Each row comes from the steps of one path. Every step used is in the known rows, and no mark comes twice. Write the path behind each row, first mark first.
Known rows
vota, kifim, dozulav, semog: [-11  15   2 -33   6 -19 -20 -14   2 -27  27 -34 -26 -23  54  19   6 -17
 -16  38  24 -13]
kifim, dozulav, ronaso, vota: [ 11   0   2 -20 -13 -13 -16 -23 -49  -2 -13 -13 -17 -12  14   0 -28 -33
 -16  16  15 -13]
vota, zatino, ronaso: [ 23  17  -2 -18  13  -1  -5  13   9 -20  17  27   3  -1  10  -8  -8  -9
 -10 -13  23   9]
dozulav, ronaso, vota, kifim: [  8 -15  -1  -8 -13 -39 -12   0   6 -12 -17 -10 -16 -13   9   4 -18 -34
 -11   5  31   2]
zatino, kifim, ronaso: [ 10 -29   4  22  17  39   1  22  14 -24  21  30  72 -10  27   8 -17   4
 -15   3  -6  -7]
semog, vota, kifim, ronaso: [-46 -30   3   6  27 -15 -11  -7  20 -30  30  30  -3 -31  -4  13 -19   5
  18  28  26   4]
zatino, ronaso, vota, kifim, dozulav: [ 16 -14   4 -38  -1 -54 -29   7  -5 -24  26  -5 -13 -22  30 -17 -28 -34
 -38  19  49 -19]
ronaso, vota, zatino, dozulav, semog: [-21  28 -11 -19  10 -18 -24   6 -37 -13  31 -31 -37 -17  30  36  10 -46
 -31   2  30 -29]
zatino, kifim, ronaso, vota: [  4 -41  -2  17   5  14  -7  28   3 -13  27  20  62 -17  21   8 -25 -18
 -34  12  11 -21]
kifim, ronaso, vota, zatino, dozulav, semog: [-30   8  -9   6  21   9 -21   8 -51 -23  46  -4 -19 -29  38  31   8 -43
 -30  20  27 -31]
ronaso, vota, kifim, dozulav, semog: [-14   3  -1 -37  -5 -47 -29  -9  -6 -18  32 -44 -37 -32  51  20  -2 -41
 -35  48  36 -28]
zatino, kifim, dozulav, ronaso, vota: [ 26  -7   3 -19  -6  -2 -16   2 -30 -19  -7 -14  33 -11  32  14 -41 -34
 -26   4  12 -17]
zatino, dozulav, semog, vota: [-53  17   4  -7  33   5 -21 -17 -32 -28  23 -33 -20 -20   1  23  -5 -11
   8   0 -21 -20]
ronaso, vota, dozulav, semog: [ -9  28  -1  -5   4 -33 -21  -6 -35  -2  16 -22 -10 -17  31   8  15 -34
 -26  26 -17 -14]
kifim, ronaso, vota, dozulav: [ -9  -7   3  16  10 -16 -14   0 -55  -5  23  31   7 -18  16  -2  -3 -24
 -16  30  -2  -8]
vota, kifim, dozulav, ronaso: [ 15   6   7 -27  -3 -13 -13 -18 -16 -28 -13  -8 -25 -12  35   8 -18 -17
   6  14  24   7]
zatino, kifim: [ 19  -9  -1  -3   6  11   2  23  19 -13   6  -1  50   5  17  12 -13   0
 -12 -16  -3  -6]
kifim, dozulav: [  2   8   3 -22   3  -3 -11 -16 -29  -4  10  -6 -15  -7  19   4  -6  -6
  -4  20  12 -11]
zatino, dozulav, semog, vota, kifim, ronaso: [-61  -9   6   5  41   5 -27  -7 -14 -50  41  -5 -13 -38  24  28 -12 -12
   7  22   5 -16]
kifim, dozulav, semog, vota, zatino: [-42  39  -2 -43  31  -8 -17 -37 -21 -26  40 -21 -43 -28  22  39  -4 -11
   4  37  22 -11]

Write each row's path
[-14  39  -5 -15  22   9 -12   2 -33 -24  24 -24 -31  -8  35  36  18 -24
 -11  -6  11 -16] -> vota, zatino, dozulav, semog
[ -3  -9  -3 -41 -10 -64 -25  -4 -16  -7  24 -17 -37 -22  24  13 -14 -34
 -25  34  56 -23] -> ronaso, vota, kifim, dozulav
[ -8 -28   3  12  10  -1  -5   9  19 -22  21  25   3 -19  24   3  -3  -1
  -2  21  27   3] -> vota, kifim, ronaso
[-56 -19   6   6  32   0 -12 -16  28 -39  38   6   1 -41  21  18  -5  -3
   7  40   6  -2] -> dozulav, semog, vota, kifim, ronaso
[-17  30  11   0  26 -10  -8 -33 -43 -22 -20  18 -12  -8 -12   8 -24  -5
  34  -1 -31  22] -> semog, vota, dozulav, ronaso
[-44  21   6 -26  25   0 -18 -40 -20 -26  29 -30 -23 -30  16  19  -9  -3
   3  38  -7 -18] -> kifim, dozulav, semog, vota
[-44   3   2 -19  22 -27 -15 -16  35 -28  24 -23 -20 -31  11  23   0  -7
   6  24   8   0] -> dozulav, semog, vota, kifim
[ 19   0   3 -26   8   8 -10   6 -10 -20  17  -8  34  -4  36  16 -20  -8
 -17   4   9 -16] -> zatino, kifim, dozulav
[ 12  -8  -4   2  19  30   1  26  11 -28  34  41  48  -9  34  29 -11  -5
 -11   1  25   1] -> vota, zatino, kifim, ronaso
[  7  -9  -2   3 -12  -6  -8  -8 -19   2 -25  -9  -4  -6  -2  -4 -22 -27
 -11   0   2  -2] -> dozulav, ronaso, vota
[ 11  32  -2 -39  18  13 -13   2  -4 -34  38 -24  17 -15  69  43   1 -20
 -27  16  20 -16] -> vota, zatino, kifim, dozulav, semog
[ -3  39   6  -2  16   0 -11 -12 -28 -14   9 -11  -8  -7  37   9  20 -14
  -7  18 -35   2] -> vota, dozulav, semog
[-17  18   2   0  16  20 -15   3 -32 -20  11 -35 -11  -7  26  15   9 -18
 -10  -5 -19 -22] -> zatino, dozulav, semog
[ 26   3  -6 -15  -2  -5  -6  17   2 -15  -5   2  28  -5  20  29 -27 -38
 -23 -15  29  -1] -> dozulav, ronaso, vota, zatino, kifim
[ 14   1 -11 -23   0 -28  -8  26  10  -6  25   1  22  -5  18  35 -12 -30
 -31  -7  47 -14] -> ronaso, vota, zatino, kifim
[  1   0   0   1  -4  -4 -18   1 -59 -10 -21 -18 -15  -2  -2   3 -22 -38
 -13 -19   1 -18] -> zatino, dozulav, ronaso, vota
[-17  -5 -11   2  15  -5 -20  12 -57 -13  35  22 -18 -17  14  26  -6 -35
 -20   4  47 -25] -> kifim, ronaso, vota, zatino, dozulav
